Each row was made from one small tree. Brackets hold a mark, then the marks that hang from it, in the order of their numbers. Every link used is in the known rows. Write each row's tree.
Known rows
[k297 k251 k255 [k314 k668]]: [ 0.00 -0.37  0.02 -0.29 -0.22  0.16  0.13  0.10 -0.07 -0.37  0.04  0.34
  0.38  0.00  0.41 -0.13 -0.12 -0.44 -0.11 -0.17  0.24 -0.03  0.40  0.26
 -0.08]
[k314 [k668 [k255 k297]] [k879 [k229 k343] k251]]: [ 0.05 -0.55  0.12 -0.46 -0.16  0.37  0.03 -0.05  0.07 -0.10 -0.30  0.26
  0.11  0.27  0.24 -0.31 -0.29 -0.31 -0.14 -0.16  0.41  0.20  0.12 -0.01
  0.34]
[k251 k879]: [ 0.20 -0.16  0.28 -0.20 -0.11  0.09  0.29  0.05  0.27 -0.23 -0.11  0.07
  0.39  0.11  0.11 -0.04 -0.24 -0.04 -0.02  0.06  0.15  0.28  0.20  0.02
 -0.10]
[k314 [k879 [k229 [k343 k129]]]]: [ 0.20 -0.34 -0.12 -0.31 -0.17  0.35  0.08 -0.10  0.08  0.02 -0.19  0.23
  0.02  0.14  0.23 -0.29 -0.13 -0.05  0.10  0.02  0.29  0.08  0.17 -0.06
  0.23]
[k255 k297 k668]: [ 0.15 -0.38  0.17 -0.15 -0.22  0.05  0.30  0.04  0.02 -0.02 -0.05  0.03
  0.45  0.07  0.02 -0.10 -0.22 -0.07 -0.03  0.17  0.19  0.18 -0.06  0.22
  0.02]
[k251 [k879 k229 [k314 k668]]]: [ 0.13 -0.19  0.12 -0.33 -0.28  0.11  0.37  0.30  0.25 -0.26 -0.17  0.16
  0.26  0.40  0.22 -0.31 -0.38 -0.12  0.01 -0.08  0.30  0.10  0.16  0.05
  0.03]
[k879 k229 [k314 [k668 k251]]]: [ 0.24 -0.11  0.09 -0.39 -0.27  0.37  0.28  0.15  0.10 -0.32 -0.24  0.24
  0.20  0.27  0.25 -0.28 -0.22 -0.01  0.00 -0.11  0.15  0.07  0.18  0.08
  0.09]
[k229 k343 [k879 [k314 k668]]]: [ 0.05 -0.38  0.09 -0.30  0.04  0.24  0.29  0.27  0.29 -0.12  0.02  0.36
  0.29  0.23  0.42 -0.06 -0.29 -0.09 -0.15 -0.24  0.27 -0.07  0.26  0.25
 -0.05]
[k229 [k343 k129] [k879 k251 k314]]: [-0.04 -0.46  0.12 -0.29 -0.04  0.37  0.31  0.12  0.25 -0.09 -0.19  0.38
  0.12  0.09  0.43 -0.09 -0.37 -0.03 -0.13 -0.05  0.21 -0.03  0.27  0.06
  0.09]
[k297 [k255 [k668 k251 [k314 k879]]]]: [ 0.17 -0.18  0.11 -0.30 -0.20  0.32  0.15 -0.20  0.17 -0.20 -0.21  0.31
  0.30  0.15  0.38 -0.04 -0.04 -0.10 -0.14 -0.01 -0.10  0.19  0.23  0.31
  0.03]
[k251 [k879 k314]]: [ 0.14 -0.16  0.26 -0.30 -0.13  0.09  0.39  0.16  0.35 -0.27 -0.13  0.14
  0.35  0.30  0.19 -0.11 -0.37  0.03 -0.04  0.02  0.17  0.18  0.16  0.15
 -0.08]
[k251 [k879 [k314 [k668 k255]]]]: [ 0.19 -0.23  0.30 -0.43 -0.21  0.19  0.42  0.18  0.35 -0.33 -0.07  0.31
  0.33  0.44  0.30 -0.15 -0.40 -0.18 -0.12 -0.30  0.17  0.21  0.27  0.17
  0.07]
[k255 k668]: [ 0.19 -0.29  0.10 -0.14 -0.21  0.11  0.29  0.08  0.05 -0.09 -0.01  0.05
  0.33  0.05  0.12 -0.07 -0.13 -0.08  0.04  0.06  0.11  0.08  0.01  0.12
 -0.03]
[k297 k255 [k314 [k668 k251] [k879 k229]]]: [ 0.07 -0.26  0.05 -0.41 -0.24  0.46  0.03 -0.09 -0.03 -0.34 -0.34  0.33
  0.28  0.19  0.43 -0.30 -0.13 -0.32 -0.03 -0.16  0.13  0.02  0.33  0.28
  0.17]
[k251 [k879 [k229 k343]]]: [ 0.19 -0.19  0.18 -0.15 -0.13  0.15  0.09  0.09  0.28 -0.10 -0.14  0.09
  0.19  0.16  0.14 -0.20 -0.26 -0.05  0.03  0.16  0.35  0.17  0.15  0.04
 -0.01]
[k255 [k297 [k314 k668 [k879 [k229 k343]]]]]: [ 0.00 -0.53  0.00 -0.33 -0.19  0.31  0.05  0.06 -0.04 -0.04 -0.17  0.27
  0.32  0.30  0.30 -0.35 -0.21 -0.22 -0.02 -0.01  0.50  0.00  0.06  0.27
  0.20]
[k255 [k297 k314] [k668 [k251 k879]]]: [ 0.10 -0.45  0.50 -0.16 -0.38  0.26  0.26 -0.03  0.16 -0.18 -0.18  0.17
  0.63  0.20  0.16 -0.20 -0.45 -0.02 -0.05  0.25  0.19  0.20  0.04  0.52
  0.04]
[k297 [k251 [k879 [k314 k668]]] k255]: [ 0.01 -0.29  0.08 -0.35 -0.26 -0.02  0.25  0.21  0.30 -0.35  0.03  0.31
  0.34  0.26  0.37 -0.15 -0.41 -0.29 -0.17 -0.23  0.25  0.07  0.45  0.18
 -0.12]
[k255 [k297 k251] k668]: [ 0.11 -0.50  0.13 -0.19 -0.33  0.05  0.24  0.01  0.01 -0.10  0.07  0.06
  0.37  0.01  0.07 -0.14 -0.21 -0.13 -0.03  0.16  0.27  0.12  0.03  0.20
 -0.06]
[k255 [k297 k314] k668]: [ 0.04 -0.46  0.21 -0.15 -0.29  0.17  0.30  0.06 -0.09 -0.10 -0.03  0.11
  0.53  0.11  0.16 -0.16 -0.22 -0.14  0.00  0.21  0.24  0.06 -0.09  0.42
  0.02]
[k314 k879]: [ 0.17 -0.27  0.05 -0.36 -0.02  0.22  0.23 -0.11  0.12 -0.18 -0.19  0.11
  0.27  0.14  0.21 -0.09 -0.06 -0.04 -0.01 -0.07  0.10  0.19  0.16 -0.01
  0.01]
[k668 k251 k255 [k314 k879]]: [ 0.38 -0.06  0.28 -0.49 -0.06  0.59  0.22 -0.34  0.22 -0.35 -0.28  0.38
  0.16  0.23  0.37 -0.02  0.05 -0.04 -0.14 -0.15 -0.11  0.38  0.26  0.11
  0.12]
[k229 [k343 k129] k879]: [ 0.17 -0.33  0.10 -0.17  0.00  0.35  0.20  0.00  0.19 -0.03 -0.02  0.30
  0.20 -0.06  0.33 -0.03 -0.19 -0.04 -0.05 -0.01  0.18  0.06  0.30  0.08
  0.02]
[k879 k251 k314]: [ 0.01 -0.25  0.14 -0.35 -0.12  0.21  0.36  0.15  0.12 -0.29 -0.25  0.18
  0.23  0.15  0.23 -0.06 -0.24 -0.05 -0.09 -0.03  0.13  0.10  0.12 -0.02
 -0.02]

Write each row's tree
[-0.07 -0.51  0.13 -0.32 -0.01  0.26  0.26  0.30  0.27 -0.16 -0.15  0.38
  0.24  0.21  0.46 -0.06 -0.37 -0.15 -0.20 -0.24  0.28 -0.05  0.29  0.10
 -0.01]  [k229 k343 [k879 k251 [k314 k668]]]
[ 0.01 -0.60  0.34 -0.16 -0.40  0.06  0.27  0.06  0.11 -0.20  0.01  0.13
  0.50  0.17  0.20 -0.25 -0.42 -0.22 -0.03  0.21  0.33  0.10  0.07  0.44
 -0.06]  [k255 [k297 [k251 k879] k314] k668]
[ 0.30 -0.21  0.44 -0.38 -0.30  0.39  0.18 -0.07  0.21 -0.29 -0.25  0.21
  0.32  0.28  0.11 -0.29 -0.38 -0.19 -0.10  0.00  0.21  0.40  0.23  0.14
  0.20]  [k314 [k668 [k251 [k879 k229]] [k255 k297]]]
[ 0.19 -0.22 -0.09 -0.27 -0.23  0.31  0.23  0.11  0.10 -0.04 -0.12  0.26
  0.03  0.17  0.25 -0.26 -0.22  0.06  0.06  0.06  0.33 -0.03  0.11  0.04
  0.17]  [k879 [k229 [k343 k129]] k314]
[ 0.28 -0.17  0.11 -0.32 -0.31  0.44  0.21 -0.17  0.11 -0.17 -0.32  0.16
  0.11  0.23  0.28 -0.24  0.01 -0.02  0.06  0.14  0.01  0.20  0.07  0.16
  0.11]  [k255 [k668 k251 [k314 [k879 k229]]]]
[ 0.09 -0.45  0.15 -0.52 -0.12  0.34  0.20 -0.03  0.08 -0.29 -0.28  0.31
  0.19  0.24  0.33 -0.11 -0.17 -0.32 -0.13 -0.37  0.11  0.24  0.25 -0.11
  0.19]  [k314 [k668 k255] [k879 k251]]
[ 0.31 -0.32 -0.03 -0.26 -0.36  0.51  0.11 -0.18  0.10  0.04 -0.21  0.36
  0.04  0.21  0.35 -0.28 -0.10  0.06  0.07  0.12  0.16  0.11  0.12  0.13
  0.25]  [k255 [k668 k251 [k314 [k879 [k229 [k343 k129]]]]]]
[ 0.20 -0.23  0.32 -0.28 -0.36  0.39  0.19  0.10  0.12 -0.37 -0.27  0.25
  0.38  0.25  0.29 -0.33 -0.31 -0.16  0.04  0.02  0.20  0.16  0.26  0.23
  0.05]  [k297 [k314 [k668 [k251 [k879 k229]]]]]
[ 0.23 -0.32  0.12 -0.39 -0.35  0.34  0.27  0.16  0.27 -0.13 -0.05  0.42
  0.07  0.45  0.35 -0.36 -0.45 -0.16 -0.01 -0.20  0.37  0.08  0.25  0.08
  0.31]  [k251 [k879 [k229 [k343 k129]] [k314 [k668 k255]]]]
[ 0.17 -0.20  0.18 -0.15 -0.24  0.20  0.14 -0.09  0.10 -0.18 -0.11  0.18
  0.36 -0.01  0.22 -0.03 -0.19 -0.08 -0.07  0.03 -0.03  0.10  0.19  0.31
  0.00]  [k297 [k255 [k668 k251]]]
[ 0.10 -0.36  0.09 -0.51 -0.21  0.41  0.17 -0.02  0.05 -0.30 -0.38  0.22
  0.02  0.26  0.30 -0.28 -0.13 -0.40 -0.06 -0.26  0.14  0.18  0.22 -0.17
  0.27]  [k314 [k668 k255] [k879 k229 k251]]
[ 0.25 -0.23  0.05 -0.48 -0.18  0.37  0.20 -0.04  0.06 -0.24 -0.22  0.19
  0.08  0.30  0.25 -0.30 -0.06 -0.33  0.01 -0.28  0.17  0.16  0.19 -0.05
  0.23]  [k314 [k668 k255] [k879 k229]]
[ 0.25 -0.22 -0.05 -0.18 -0.21  0.31  0.12  0.01  0.02 -0.02 -0.09  0.20
  0.08  0.01  0.19 -0.19 -0.12 -0.02  0.09  0.12  0.29  0.07  0.16 -0.07
  0.14]  [k879 [k229 [k343 k129]]]
[ 0.06 -0.35 -0.05 -0.32 -0.26  0.34  0.22  0.14  0.09 -0.09 -0.28  0.28
 -0.01  0.15  0.29 -0.26 -0.31 -0.03  0.03  0.05  0.33 -0.02  0.13 -0.08
  0.20]  [k879 [k229 [k343 k129]] k251 k314]
[ 0.31 -0.23  0.19 -0.11 -0.43  0.38  0.15 -0.04  0.26 -0.02 -0.14  0.32
  0.16  0.21  0.31 -0.25 -0.27  0.07  0.06  0.27  0.18  0.22  0.18  0.17
  0.14]  [k255 [k668 [k251 [k879 [k229 [k343 k129]]]] k314]]
[ 0.11 -0.36 -0.02 -0.22 -0.22  0.32  0.10  0.03  0.00 -0.06 -0.25  0.21
  0.01 -0.02  0.22 -0.20 -0.18 -0.08  0.03  0.13  0.31  0.09  0.16 -0.18
  0.18]  [k879 [k229 [k343 k129]] k251]
[-0.05 -0.48  0.15 -0.39 -0.09  0.36  0.20 -0.05  0.00 -0.29 -0.35  0.22
  0.29  0.15  0.36 -0.14 -0.13 -0.21 -0.05 -0.06  0.15  0.10  0.15  0.06
  0.09]  [k297 [k314 [k879 k251]]]
[ 0.45 -0.07  0.32 -0.28 -0.29  0.60  0.14 -0.20  0.32 -0.21 -0.21  0.44
  0.06  0.21  0.35 -0.19 -0.18 -0.01 -0.05  0.11  0.13  0.35  0.35  0.06
  0.22]  [k668 [k251 [k879 [k229 [k343 k129]]]] k255 k314]
[ 0.04 -0.47 -0.08 -0.33 -0.18  0.38  0.07 -0.08  0.05 -0.02 -0.33  0.22
 -0.03  0.09  0.28 -0.28 -0.21 -0.11  0.03  0.02  0.32  0.09  0.18 -0.20
  0.27]  [k314 [k879 [k229 [k343 k129]] k251]]
[-0.05 -0.56  0.04 -0.35 -0.13  0.34  0.31  0.26  0.20 -0.09 -0.11  0.48
  0.19  0.16  0.51 -0.12 -0.41 -0.12 -0.15 -0.23  0.26 -0.06  0.35  0.04
  0.12]  [k229 [k343 k129] [k879 k251 [k314 k668]]]
[ 0.19 -0.25  0.08 -0.26 -0.27  0.22  0.27  0.15  0.31 -0.07 -0.12  0.23
  0.11  0.30  0.25 -0.31 -0.42  0.05  0.07  0.10  0.35  0.07  0.18  0.07
  0.14]  [k251 [k879 [k229 [k343 k129]] k314]]
[ 0.29 -0.12  0.18 -0.45  0.01  0.42  0.27 -0.19  0.19 -0.30 -0.18  0.29
  0.14  0.25  0.32 -0.03  0.08 -0.17 -0.12 -0.14 -0.01  0.31  0.20  0.04
  0.07]  [k668 k255 [k314 k879]]
[ 0.30 -0.19  0.15 -0.42 -0.24  0.54  0.16  0.05  0.20 -0.22 -0.17  0.40
  0.09  0.36  0.36 -0.25 -0.26 -0.03 -0.05 -0.24  0.23  0.06  0.20  0.20
  0.22]  [k879 [k229 k343] [k314 [k668 k251 k255]]]
[ 0.02 -0.44  0.14 -0.45 -0.23  0.34  0.18  0.17  0.12 -0.16 -0.24  0.30
  0.14  0.33  0.26 -0.29 -0.40 -0.26 -0.16 -0.10  0.45  0.07  0.07  0.09
  0.29]  [k879 [k229 k343] k251 [k314 [k668 [k255 k297]]]]
